Each row comes from the steps of one walk. Every step used is in the known rows, and no mark comes twice. Write the walk behind each row, first mark first.
(in the rows, 128 means zero)
Known rows:
L M A: [135 142 119 142 130 129 136 119 142 122 134 127 134 136 105 130 143 133
 117 137 124 140 129  96 103 140 137 128 113 142 114 127 146 121 129 130
 121 147 104 117 120 129 127 140 113 128 149 135 135 173 101 130 126 110]
D Q N P X: [119 130 138  74 124 159 121 134 118 126 110 113 125 113 120 136 106 131
 138  99 122 121 133 100 186 127 122 122 152 122 143 127 168 135  75 119
 131 113 149 153 145 140 139 119 141 124  96 128 146 104 140 132 156 142]
M A Q: [137 133 115 129 129 128 131 133 135 136 133 127 132 132 116 121 136 123
 127  73 134 128  92 160 111 136 127 132 119 139 116 133 125 120 151 150
 136 127 122 130 117 111 125 161 123 130 156 140 139 147  86 132 116 121]
X Q A K: [128 123 136 141 130 115 130 183 123 127 138 132 122 128 131 116 126 130
 135 142 124 129 125 139 164 125 111 145 131 125 149 133 100 138 154 109
 126 127 133 135 106 160 133 110 130 136 110 109 114  95 123 120 119 138]
A K E: [123 125 122 152 128 132 137 117 118 127 142 129 131 134 132 109 131 127
 124 127 127 128 116 151 151 116 113 138 118 132 119 137 143 123 152 142
 139 132 135 104 118 117 138 199 133 123 139 111 126 162 113 146 137 137]
K L M A: [136 155 125 159 129 137 125 141 142 129 120 125 128 130 117 140 139 131
 118 142 130 140 131  87 131 138 176 122 103 134 111 121 141 119 131 140
 126 145 104 127 124 120 110 125 117 122 188 139 122 201 131 126 132 115]
K L M A Q N: [142 152 127 157 137 166 115 151 139 120 107 123 125 119 103 131 124 131
 136 122 144 129 114  94 136 130 176 133 127 120 113 121 163 129 132 154
 127 146 115 144 147 104  96 126 133 125 148 149 129 230 124 135 134 111]
L M: [127 134 124 133 125 131 137 125 137 120 142 130 132 137 122 129 139 132
 119 141 121 136 138 102  99 145 123 115 130 128 114 127 141 133 115 113
 123 148 111 109 124 124 136 124 121 129 105 122 130 121 101 130 129 122]
D P: [128 132 129 133 109 124 140 142 129 138 139 130 133 119 147 119 145 109
 114 126 115 127 125 116 118 122 106 127 114 137  99 138 130 119  95 112
 136 115 114 121 132 119 139 132 131 134 125 125 133  86 103 128 128 118]
N P X Q A: [126 124 133  88 126 133 123 161 119 134 126 127 124 124 134 127  99 139
 138 144 124 125 131 108 159 126 119 124 110 124 168 130 101 141 104 107
 122 113 154 155 121 171 133  84 127 131 101 116 109  67 183 119 136 148]
J P N: [126 131 130 106 122 115 124  98 131 126 130 136 121 138 138 118 129 118
 112  85 118 120 156 133  35 109 113 116 131 148 125 120 160 124 156 138
 141 110 137  96 108  96 148 177 127 119 130 135 135  93 113 130 148 124]
J P X Q L: [121 110 142  94 129 113 129  84 123 120 117 131 119 125 143 140 115 132
 125 145 122 128 177 134  87 125 133 115 135 127 129 101 106 128 146 141
 131 108 129 124 123 157 122 124 118 122  95 137 127 107 192 120 117 130]
D Q: [123 132 131 115 117 119 135 145 129 137 137 127 131 127 118 135 151 120
 134 104 116 133 114 135 121 148 109 119 148 136 128 118 140 127 108 124
 135 123 113 126 126 134 150 131 130 130 132 119 136  88  91 131 132 122]
L M A Q: [140 138 117 133 135 135 130 133 140 127 141 127 134 136 104 127 136 135
 129 108 134 134 105 132 117 137 141 128 123 135 115 139 137 129 141 143
 126 148 120 134 128 118 129 144 121 132 139 138 129 186  90 130 115 111]
A K W: [129 139 123 142 134 112 166 123 123 123 155 118 128 144 144 110 138  96
 118 110 126 129 128 136 165 132 119 137 125 129 117 150 128 125 160 139
 141 127 131 119 112 130 139 174 136 129 127 106 112  95 100 129 143 145]
P X Q A K E: [120 122 138 127 138 139 129 173 115 131 141 131 121 121 140 109 113 137
 145 164 126 126 135 143 140 114 115 143 108 118 159 135 120 128 168 153
 123 127 153 132 116 160 136 134 135 125 112  99 103 160 225 136 135 144]
X P N: [123 129 125 119 126 118 106 104 128 125 133 133 129 127 146 134 147 127
 126 109 120 121 149 129  79 122 104 112 131 137 137 132 125 121 143 126
 124 115 120  96 133  85 147 147 136 128 132 120 130  98 100 128 152 130]
K L M: [132 148 126 146 126 140 128 135 139 118 131 131 126 131 120 138 138 130
 122 148 126 136 140  96 123 144 165 110 106 120 112 119 141 134 113 126
 127 149 109 118 130 113 118 113 125 124 150 129 118 146 131 129 140 125]
M L: [126 140 127 133 124 104 121 126 127 134 133 123 131 138 124 110 146 128
 109 108 123 135 133 111 136 148 123 124 117 139 105 119 169 128 123 133
 129 128 119 101 122 130 131 120 117 125 130 121 139 123 112 127 115 137]
N P X: [123 128 125  82 119 135 133  98 122 125 132 120 128 132 141 124 108 133
 119 105 123 124 138 126 166 133 128 117 113 131 135 140 135 131 100 117
 132 115 155 130 119 132 137 136 129 121 110 126 132  85 143 128 150 153]
N P: [129 130 119 110 117 123 140 111 124 126 128 123 134 129 132 129 115 127
 120 100 124 126 116 117 169 129 116 117 122 138 127 131 132 134  92  93
 131 119 134 122 120 129 134 140 126 128 126 127 133  77  69 130 135 143]
L M A Q X: [134 126 122 140 134 123 129 117 141 141 123 128 135 138 104 132 127 128
 124 144 140 133  95 136 103 117 146 149 139 128 115 136 127 121 112 123
 122 147 130 136 137 119 120 104 117 130 156 143 140 179 111 127 102  98]
J P: [130 130 125 121 120 114 145  96 131 138 135 132 125 132 137 120 127 120
 110  98 123 127 149 129  79 115 110 121 117 148 105 110 130 132 140 126
 140 113 123  93 119 122 139 156 115 123 119 129 139  88  96 127 133 130]
N P X Q A K: [122 124 138  92 131 136 125 162 113 124 131 119 121 130 144 120  88 139
 137 136 126 124 134 131 217 110 127 146 127 121 161 152 102 142 123 116
 124 121 169 158 112 170 137 105 134 130 100 112 107  89 180 116 139 169]
X Q L: [126 109 129 125 124 108 136 109 127 116 119 135 130 121 128 146 138 130
 135 150 122 131 137 133 108 152 122 111 138 118 135 105 102 127 126 105
 128 121 108 129 117 142 118 108 125 132 113 135 123  92 125 126 102 118]
J P X: [123 131 132  89 123 127 134  83 126 133 136 127 119 132 148 116 118 124
 108 104 120 124 164 134  82 118 121 120 111 142 109 116 133 126 144 147
 137 110 139 105 112 131 138 160 117 116  96 126 145 103 160 126 147 136]
X Q: [127 129 126 104 118 119 122 120 135 126 132 133 127 126 136 139 133 124
 133 131 121 133 127 125 120 152 106 118 124 124 141 114 103 132 129  99
 124 121 104 113 112 133 129 117 124 134 101 111 123  91 109 130 124 135]
K A Q: [136 130 114 144 122 131 142 104 130 138 135 129 132 128 141 122 139 116
 135 112 145 120 105 175 103 146  98 117 127 125 121 131 124 129 148 153
 128 123 132 123 154 105 129 176 126 127 143 134 126 124 106 137 128 138]
A Q N: [134 125 122 122 130 149 122 117 132 118 132 128 126 120 123 114 124 125
 133  83 134 115 110 138 116 136 109 127 141 118 114 120 151 135 135 130
 132 125 130 127 135 105 117 140 135 131  83 131 141 100  89 139 129 130]
P X Q N: [122 128 136  93 123 156 106 109 129 114 118 125 118 113 139 130 115 130
 140 145 121 125 157 101 122 145 117 121 126 108 140 117 134 133 124 116
 119 116 122 125 121 138 117 103 132 129  58 115 140 104 191 136 136 142]

Which walk is each row?
[129 117 117 152 127 125 121  64 125 160 117 125 137 125 150 133 130 121
 134 140 155 115 103 179 125 112  98 134 134 123 126 129  82 126 128 130
 116 117 130 120 181  98 127 126 122 131 156 123 134 152 133 127 125 131]  K A Q X P
[136 142 125 144 136 133 116 134 141 143 118 125 129 134 109 136 132 128
 127 149 145 133 101 133 126 124 184 146 124 123 117 129 126 118 122 143
 127 150 129 146 139 103 103  93 123 126 192 146 125 218 144 127 115  99]  K L M A Q X
[133 127 122 110 121 144 114 116 127 118 102 124 127 110 131 145  97 132
 139 125 129 124 124  84 184 131 111 118 134 117 153 114 137 143  87  71
 118 113 122 136 130 134 119 103 134 135  90 125 125  94  88 135 136 145]  X Q N P
[127 113 131 129 128 116 129 125 133 105 117 133 132 123 117 150 136 140
 136 184 122 139 146 102 113 152 134 109 142 112 136 110 118 135 114 101
 116 144 101 132 128 148 123  79 126 134 100 134 117 125 128 126 105 116]  X Q L M
[131 126 130 119 123 143 117 120 132 121 115 130 122 112 133 133 122 125
 138 136 126 127 133  98 127 146 104 120 134 114 141 109 134 137 116  91
 121 117 104 123 121 129 112 105 129 135  75 116 135  98 117 137 128 132]  X Q N
[130 125 128  82 132 167 121  94 119 115 122 117 123 118 133 119  88 133
 134  72 137 112 120 137 179 125 123 126 136 116 131 146 153 137 105 130
 132 115 168 158 138 114 124 132 143 125  70 136 142  97 140 138 147 152]  A Q N P X
[133 120 125 152 131 113 126 126 138 114 110 131 134 127 110 152 136 139
 133 179 125 142 141  93 109 141 150 120 124 125 133 109 116 126 125 116
 117 141  95 140 125 156 109 101 117 133 139 147 122 187 132 124  97 103]  X Q L M A
[131 125 128 126 128 116 132 180 128 139 134 135 125 124 124 123 132 127
 137 144 124 129 122 113  97 141 105 124 117 126 151 111 100 137 128 104
 121 123 113 127 111 160 127  90 122 137 106 111 115  69 135 122 117 126]  X Q A
[127 125 130 156 132 113 146 175 120 130 147 131 125 137 124 103 130 129
 119 108 124 125 129 142 143 116 111 148 125 138 120 139 123 134 157 137
 136 131 141 128 108 152 137 136 129 129 114 118 132  82 121 121 130 132]  Q A K
[113 115 142 104 126 103 108 114 125 148 120 128 131 124 129 141 146 125
 137 136 121 125 122 140  98 106 114 132 163 134 156 126 122 117 100 117
 122 116 130 118 153 101 153  91 143 129 155 120 138 117 130 123 139 108]  D Q X P N
[125 125 137 101 131 129 119 163 124 135 139 131 120 121 134 122 127 129
 135 155 121 128 151 121  98 142 115 124 111 120 154 123 104 133 131 128
 122 120 129 136 108 168 130  91 123 129  84 112 119  70 204 122 129 133]  P X Q A
[126 141 132 154 121 138 129 127 126 122 127 124 122 132 145 122 133 123
 123 114 127 131 129 152 188 134 158 133 117 129 114 134 128 124 152 143
 139 130 131 122 114 112 119 153 136 119 163 122 128 142 117 125 144 149]  A K L
[126 145 135 154 124 142 128 145 133 113 134 126 123 139 134 130 130 135
 124 141 128 137 138 120 182 133 172 133 125 120 108 140 142 132 136 137
 130 153 127 119 126 113 124 132 134 123 145 125 121 179 119 124 143 144]  A K L M
[130 142 123 165 133 134 130 126 134 120 137 122 131 142 115 123 133 134
 118 132 124 140 132 113 171 122 149 147 121 139 109 146 141 124 144 134
 127 151 116 121 117 131 132 151 119 127 152 131 139 203  95 124 125 130]  L M A K
[131 109 128 136 138 124 139 125 128 106 132 136 135 132 110 135 134 140
 129 135 131 129 123 144  95 139 136 117 148 115 110 129 133 132 130 137
 132 150 128 139 140 120 126 127 130 131 103 153 125 130 101 129 107 109]  A Q L M
[131 138 118 176 133 131 134 124 130 124 135 123 136 136 121 115 130 132
 124 148 131 138 122 110 151 107 141 147 111 137 119 141 158 117 152 151
 128 154 124 110 125 128 133 185 125 122 167 124 117 252 125 146 130 121]  L M A K E
[121 105 132  83 121 124 125  98 121 108 110 125 129 124 144 148 102 139
 135 146 122 125 147 122 171 140 139 112 131 116 156 123 109 129 102 105
 123 113 144 153 126 156 122 103 131 129 107 138 117  98 173 124 121 145]  N P X Q L
[117 119 128 119 125 106 106  85 127 136 124 135 129 129 142 129 136 122
 120 134 125 121 138 140  78 102 114 130 135 135 142 132 115 117 124 106
 121 116 131 104 135  92 136 104 133 129 142 123 147 109 133 125 138 116]  Q X P N
[140 152 122 144 135 150 120 150 142 129 127 126 129 132 108 139 136 129
 131 116 140 134 109 129 131 138 179 126 117 126 116 132 140 122 145 159
 129 147 118 139 137 101 111 133 123 124 183 146 117 223 115 128 129 117]  K L M A Q
[137 111 119 150 138 119 149 121 129 127 124 130 135 131 111 128 143 130
 128  95 135 125 111 161 109 131 141 128 135 135 108 126 116 114 152 157
 139 125 126 152 128 125 106 151 126 129 160 165 142 141 100 129  96 102]  M A Q L
[121 111 127 113 131 119 110  94 127 137 129 135 131 127 135 126 130 126
 132 112 136 115 116 175  85 104 113 135 153 127 142 140 109 120 129 127
 123 118 148 117 143  76 140 116 144 130 136 130 138 108 123 125 130 115]  A Q X P N
[134 123 120 131 130 117 133 101 131 153 125 128 132 136 112 122 130 119
 121 108 139 127  88 167 112 120 136 152 134 138 124 131 112 114 123 135
 133 126 137 133 124 119 114 109 120 127 165 141 152 146 115 131 103  98]  M A Q X
[125 117 123 137 127 126 113  79 125 149 117 133 132 131 154 130 134 118
 137 139 149 110 114 182  76 104 101 130 143 124 144 144 105 118 145 142
 113 115 150 120 175  74 129 144 142 127 166 131 128 143 146 130 135 125]  K A Q X P N
[129 121 129 175 138 120 145 124 127 109 119 126 134 142 109 131 137 142
 118 146 126 139 144 119 157 117 161 143 137 133  98 140 141 120 148 144
 133 152 124 138 125 145 116 147 124 127 158 155 134 198 113 124 104 118]  Q L M A K
[130 121 122 129 135 115 100  92 132 145 120 130 132 131 128 128 136 125
 131 111 139 118 113 170  85  98 131 146 140 139 141 142 104 108 145 142
 124 116 146 121 143  82 128 129 133 130 179 140 140 170 125 124 126 104]  M A Q X P N
[126 116 129 144 131 113 146 115 127 107 129 136 134 132 115 136 142 135
 118 157 121 134 148 102 108 140 138 115 138 125 107 122 142 129 113 117
 129 148 108 124 127 135 116 121 122 129 111 146 135 123 122 128 108 110]  Q L M
[127 119 128 151 137 123 133 187 120 141 134 134 127 122 129 111 119 132
 145 162 129 129 114 134 149 113 106 142 115 124 155 124 113 134 157 130
 126 130 128 124 115 151 131 136 134 132 131 100  99 146 151 138 124 132]  X Q A K E
[122 132 140  90 108 141 122 133 128 129 133 127 126 113 167 132 131 109
 132 159 112 128 140 118 133 132 113 129 113 121 127 141 107 121  96 110
 119 109 127 133 131 131 142 106 134 135 103 110 121 104 181 122 134 135]  D P X Q
[126 129 129 106 121 138 132 141 121 132 106 118 131 111 111 136 113 129
 138  94 125 123 113  90 185 127 114 124 156 129 144 119 163 137  65  97
 132 114 128 144 149 131 133 118 140 131 110 133 141  94  64 136 142 135]  D Q N P
[124 128 128  65 117 135 115 101 127 120 122 121 127 123 145 140  99 135
 136 125 122 128 138 121 171 140 123 114 121 119 156 133 108 136  97  95
 121 110 145 140 117 143 135 114 129 127 102 118 115 100 153 127 140 156]  N P X Q
[135 113 122 172 135 118 156 107 129 116 123 131 136 133 125 144 138 134
 138 156 146 123 126 147  96 142 128 111 144 111 110 130 136 130 144 159
 119 146 124 141 166 117 119 158 127 129 132 158 116 160 125 133 108 121]  K A Q L M
[123 124 148 101 134 125 129 150 119 140 133 128 111 128 145 111 100 133
 128 133 123 127 159 139 131  99 121 148 124 135 138 128 100 139 171 146
 132 114 153 131 112 168 143 127 124 125  90 111 120 105 194 112 136 149]  J P X Q A K
[129 139 136 172 133 131 144 188 121 133 136 129 119 135 130 113 131 126
 122 125 131 127 131 136 168 118 151 141 110 131 124 132 120 128 159 149
 141 132 139 137 117 141 114 119 133 123 159 123 122 109 143 119 137 139]  Q A K L
[125 142 148 162 137 129 139 235 121 129 130 125 123 129 106 130 138 134
 141 151 126 136 125 111 185 126 166 140 145 125 128 134 147 136 127 151
 131 152 129 151 140 147 138  98 139 128 156 121 108 158 141 114 142 124]  D Q A K L M
[125 128 137 128 132 113 146 207 124 148 139 130 129 120 106 124 149 122
 132 117 121 130 115 119 106 134 103 126 140 141 138 114 133 134 121 141
 133 127 119 138 125 163 148 107 128 132 129 121 130  66 112 124 126 110]  D Q A
